Every row comes from one small tree of marks. The marks that hang from a mark follow it in brackets, in the order of their numbers. Every link used is in the known rows. Which tree was each row made from?
Known rows
K310(K2 K414(K319) K864(K317)): -14; -22; 28; -9; 28; -2; -11; -5; -16; 8; -23; -6; -71; -8; 0; -14; -67; -17; -3; 4; -18; -30; 7; 3; 25
K864(K317): -8; -10; 7; -1; -23; -6; 7; -16; 0; -4; -3; -8; -1; 0; 2; 15; -31; -7; -5; 15; 1; 5; 0; -8; 7
K317(K414(K319) K864): -46; 31; -14; -4; 1; -44; -5; 23; -8; 12; 5; 17; -10; -28; 19; -14; -48; 14; -17; 11; -26; -4; 4; 23; -9
K310(K2(K317) K414(K319) K864): -13; -27; 10; -2; 43; -20; -31; -12; -18; 6; -15; 11; -68; -22; 19; -37; -37; -17; 7; -20; -19; -40; -5; -2; 20
K887(K864(K317)): -9; -16; 3; 28; -21; 18; -12; -30; 1; -8; -14; -9; -17; 9; 9; 12; -23; -1; 3; 10; 1; 12; 6; -5; 14
K864(K317(K414(K310(K2) K319(K121)))): -61; 2; 19; 14; -28; -23; 18; -17; 10; 11; -19; -9; -47; -38; 29; -4; -67; -29; -38; 46; -51; -16; 55; 18; 20
K317(K414): -21; 9; -19; -1; 5; -26; 5; 9; 8; -3; 2; 10; -6; -10; 19; -14; -17; 6; 3; 6; -15; -6; 2; 4; -2
K121(K319(K414(K310(K2(K317))))): -20; 8; 4; 20; 7; -19; -33; -22; 18; -26; -23; 6; -19; -8; 33; -13; -38; -37; -4; 3; -16; -35; 33; -20; 25
K27(K417(K2)): 12; 23; -6; -19; 1; 48; -35; -30; -6; -26; 35; -7; -31; -3; 23; 1; -8; 28; -19; 10; -1; 13; 6; 6; -10
K414(K310(K864) K319(K666)): -32; -13; 31; -39; 7; 44; -22; 5; 8; -5; -13; -7; -30; -30; -15; -13; -27; -7; -15; 9; -23; -10; 40; 21; 21
K317(K864): -11; 18; -6; 5; 1; -8; -9; 2; -13; 15; -2; 0; 9; 2; 8; -12; -22; 15; -3; 4; -2; 8; -5; 8; 7
K310(K2 K864): 0; -12; 15; 1; 35; 17; -15; -4; -2; -1; -23; -5; -46; 14; 5; -20; -28; -8; 9; -5; -11; 2; 5; -1; 37
K666(K319(K121 K414(K310(K2)))): -6; 23; 10; 45; 11; 23; -10; -34; 9; 0; -45; -24; -22; -22; 7; -11; -34; -43; -12; 41; -15; -58; 71; 11; 17
K2(K310(K864(K317(K414(K319(K121 K666)))))): -32; -11; -15; -42; 5; -7; -22; -4; 16; -11; -2; -10; -37; -53; 8; -51; -48; 5; -43; 46; -25; 1; 38; 7; 16
K2(K310(K414) K317): -7; -9; -27; -9; 15; -43; -38; -11; 0; 8; 24; 13; -8; -18; 18; -52; 8; 13; 14; -12; -6; -34; -23; -25; 0
K319(K121 K414 K666): 26; -3; -16; 7; 5; 27; -4; -30; 20; -21; -25; -24; 14; -22; -11; -34; 12; -6; -28; 54; 7; -24; 56; 14; -2
K319(K121): 10; -4; -11; 9; 1; 8; 8; -11; -3; 13; -8; -15; -2; -16; 5; -12; 14; -7; -23; 18; 0; 4; 23; 8; -5
K417(K2(K310(K414(K319)) K317(K864))): -31; 12; -12; -27; 24; -40; -77; -17; -20; 9; 39; 23; -37; -39; 34; -52; -34; 30; -18; -5; -14; -26; -26; 0; -9
K121(K319): 6; 9; -1; -11; 11; -3; -12; 19; -4; -18; -4; 9; 1; -4; 10; 0; -10; -15; -12; -14; 8; 9; 2; -15; 2
K887(K864(K317(K2(K310) K414(K319)))): -61; 22; -27; -10; 1; -56; -45; -13; 13; -11; 14; 9; -34; -19; 28; -25; -33; 14; -16; 8; -23; 6; 11; 3; 2
K414(K310(K2 K864) K319(K121 K666)): -22; -18; 37; -12; 14; 51; -14; -16; 6; 2; -36; -17; -54; -35; -2; -36; -29; -24; -34; 32; -35; -10; 68; 26; 42
K121(K319(K414(K310(K864)) K666)): 0; 2; 3; -29; 32; 50; -40; 4; 22; -34; -30; -15; -12; -13; -5; -25; -33; -17; -10; 14; -1; -22; 55; -1; 24
K864(K317(K2 K414(K319(K666)))): -45; 9; -3; -41; -5; -42; -11; -17; 8; -30; -4; 7; -5; -36; 17; -21; -44; -3; -29; 31; -15; -1; 28; 13; 2
K310(K2(K317) K414(K319)): -16; -16; 12; 11; 14; -39; -18; -16; -12; 0; -7; 20; -43; -24; 22; -29; -24; -18; 1; -10; -21; -45; -4; -5; 8
K864(K317(K2 K414(K319(K121)))): -43; 16; -24; -17; 1; -57; 3; -18; -3; 5; -4; -9; -18; -43; 29; -10; -35; -14; -46; 30; -16; 2; 35; 22; -15
K317(K2(K310) K414(K319(K121 K666)) K864): -45; 43; -37; -38; 19; -51; -41; -4; 2; 1; 9; 5; 2; -52; 26; -84; -15; 26; -49; 38; -25; 6; 38; 25; 4
K417(K2(K310(K414 K864) K317) K27): 1; -21; -6; -33; 56; -4; -88; -47; -24; -9; 36; 4; -70; -27; 33; -76; -17; 25; 13; -9; -6; -23; -28; -21; -3
K121(K319(K414)): 15; 19; -16; 0; 20; -5; -18; 11; 11; -29; -13; 0; 5; -1; 2; 0; -15; -18; -12; 3; 13; -18; 22; -10; -10

Which tree is each row?
-11; 23; -4; -1; 8; 8; -19; 9; 18; -15; -13; -8; 1; -5; 4; 5; -21; -22; -11; 6; -4; -28; 40; -3; -1
K121(K319(K414(K310)))
-54; 0; -8; -11; -1; -18; -42; -36; 10; -6; 19; 16; -31; -32; 55; -15; -37; 6; -4; 5; -29; -11; 5; 4; 2
K417(K2(K317(K414(K310))))
-32; -3; 33; -24; -22; 25; -9; -1; 13; -11; -5; 1; -5; -34; -12; -5; -14; -9; -21; 18; -23; -16; 42; 18; 9
K414(K310 K319(K666))
0; -2; 12; -36; 43; 24; -70; -28; -12; -18; 31; -5; -63; -8; 12; -47; -18; 26; -3; 5; -6; 11; -12; -8; 2
K417(K2(K310(K864)) K27)
-38; 16; -24; -18; 5; -53; -6; -18; 4; -7; 1; -2; -3; -6; 31; -11; -37; 1; -7; 13; -8; 6; 6; 2; 2
K864(K317(K2 K414))
-4; -19; -17; -23; 6; -23; -35; -21; 1; -2; 11; 6; -12; -63; 10; -74; 15; 3; -32; 22; -12; -36; 22; -4; -3
K2(K310(K414(K319(K121 K666))) K317)
22; 10; -6; -13; 16; 18; -26; 0; 19; -52; -22; 1; 17; -11; -4; -23; -10; -14; -18; 22; 14; -17; 37; -9; 3
K121(K319(K414 K666))
-28; 37; -43; -12; -2; -9; -55; -42; -14; -18; 42; 13; -26; -25; 70; -33; -49; 43; -14; 13; -17; 11; -9; 5; -4
K27(K417(K2(K317(K414 K864))))
-26; 14; -27; -3; -4; -48; -44; -13; -5; 10; 23; 14; 9; -14; 27; -42; -17; 24; 1; -3; -8; 5; -25; -16; 14
K2(K310 K317(K864))
-69; 44; -20; -22; -19; -8; -56; -32; -9; -6; 45; 13; -43; -50; 65; -14; -65; 31; -29; 13; -42; -4; 16; 22; -9
K27(K417(K2(K317(K414(K310 K319) K864))))
-14; 28; 3; 19; 4; 17; -19; -14; 10; -6; -22; -14; 1; -17; -6; 13; -33; -26; 9; 18; -3; -58; 44; 5; -3
K666(K319(K414(K310)))
-44; 3; 0; -11; -23; -42; 10; 5; 5; -7; 2; 9; -20; -29; 14; 14; -58; -7; -20; 21; -22; -8; 9; 8; -9
K864(K317(K414(K319)))
-31; -7; -17; 28; -17; -8; -9; -20; 10; -11; -11; 0; -21; -2; 28; -3; -40; 6; 5; 18; -14; 6; 8; -1; 12
K887(K864(K317(K414)))
-31; 16; -10; -40; 17; -56; -33; -4; -5; 7; 23; -1; -22; -20; 3; -29; -21; 6; -17; 0; -8; -25; 0; -4; -9
K864(K317(K2(K310(K414(K319)))))
-21; 36; -28; -34; 11; -13; -82; -28; -22; -4; 63; 14; -44; -40; 43; -51; -31; 48; -24; -1; -16; -20; -16; 0; -15
K27(K417(K2(K310(K414(K319)) K317(K864))))
-3; 14; 5; -15; 3; 30; -27; -1; 27; -39; -20; -7; 13; -14; -3; -18; -19; -19; -17; 24; -2; -27; 56; -4; 12
K121(K319(K414(K310) K666))
-24; -6; 23; -15; -21; 33; -1; -12; 9; 4; -13; -14; -7; -50; -7; -17; 0; -16; -44; 37; -23; -11; 63; 27; 4
K414(K310 K319(K121 K666))
-79; 16; -5; 1; -11; -28; -25; -23; 10; 1; -6; -3; -36; -23; 32; 3; -46; -6; -13; 10; -34; -4; 37; 20; 4
K887(K864(K317(K2 K414(K310 K319))))
4; -5; -6; 0; 16; -6; 6; 3; -17; 25; -5; -8; -23; -39; -3; -22; 6; -11; -29; 12; -7; -32; 24; 18; -22
K310(K414(K319(K121)))
5; -35; 26; -13; 24; 29; -10; -26; -12; -3; -39; -20; -61; -34; -2; -48; -50; -22; -31; 41; -15; -25; 46; 12; 34
K310(K2 K414(K319(K121 K666)) K864(K317))
-54; 12; -17; -24; -2; -34; -52; -23; 21; -35; 6; 9; -22; -29; 22; -47; -29; 18; -21; 27; -22; 6; 27; 4; 15
K887(K864(K317(K2(K310) K414(K319(K666)))))
-36; -19; 25; -22; 9; -1; -12; -8; 9; -32; -29; 6; -55; -23; 12; -29; -84; -12; -17; 34; -31; -6; 28; 7; 42
K310(K2 K864(K317(K414(K319(K666)))))
-6; -17; 0; -10; 0; 54; -13; -42; 22; -7; -36; -48; -15; -24; -9; -21; -40; -17; -27; 61; -6; -22; 74; 14; 24
K319(K121 K414(K310(K864(K317))) K666)
-2; 2; 21; -12; 38; 47; -41; -5; 23; -40; -45; -10; -34; -1; 3; -37; -47; -26; -8; 19; -15; -25; 60; -4; 48
K121(K319(K414(K310(K2 K864)) K666))
-5; -14; -12; -29; 28; -4; -31; 0; -3; 14; 9; -13; -36; -1; -2; -38; -35; 15; 9; 0; -4; -20; -12; -18; 18
K2(K310(K414 K864(K317)))
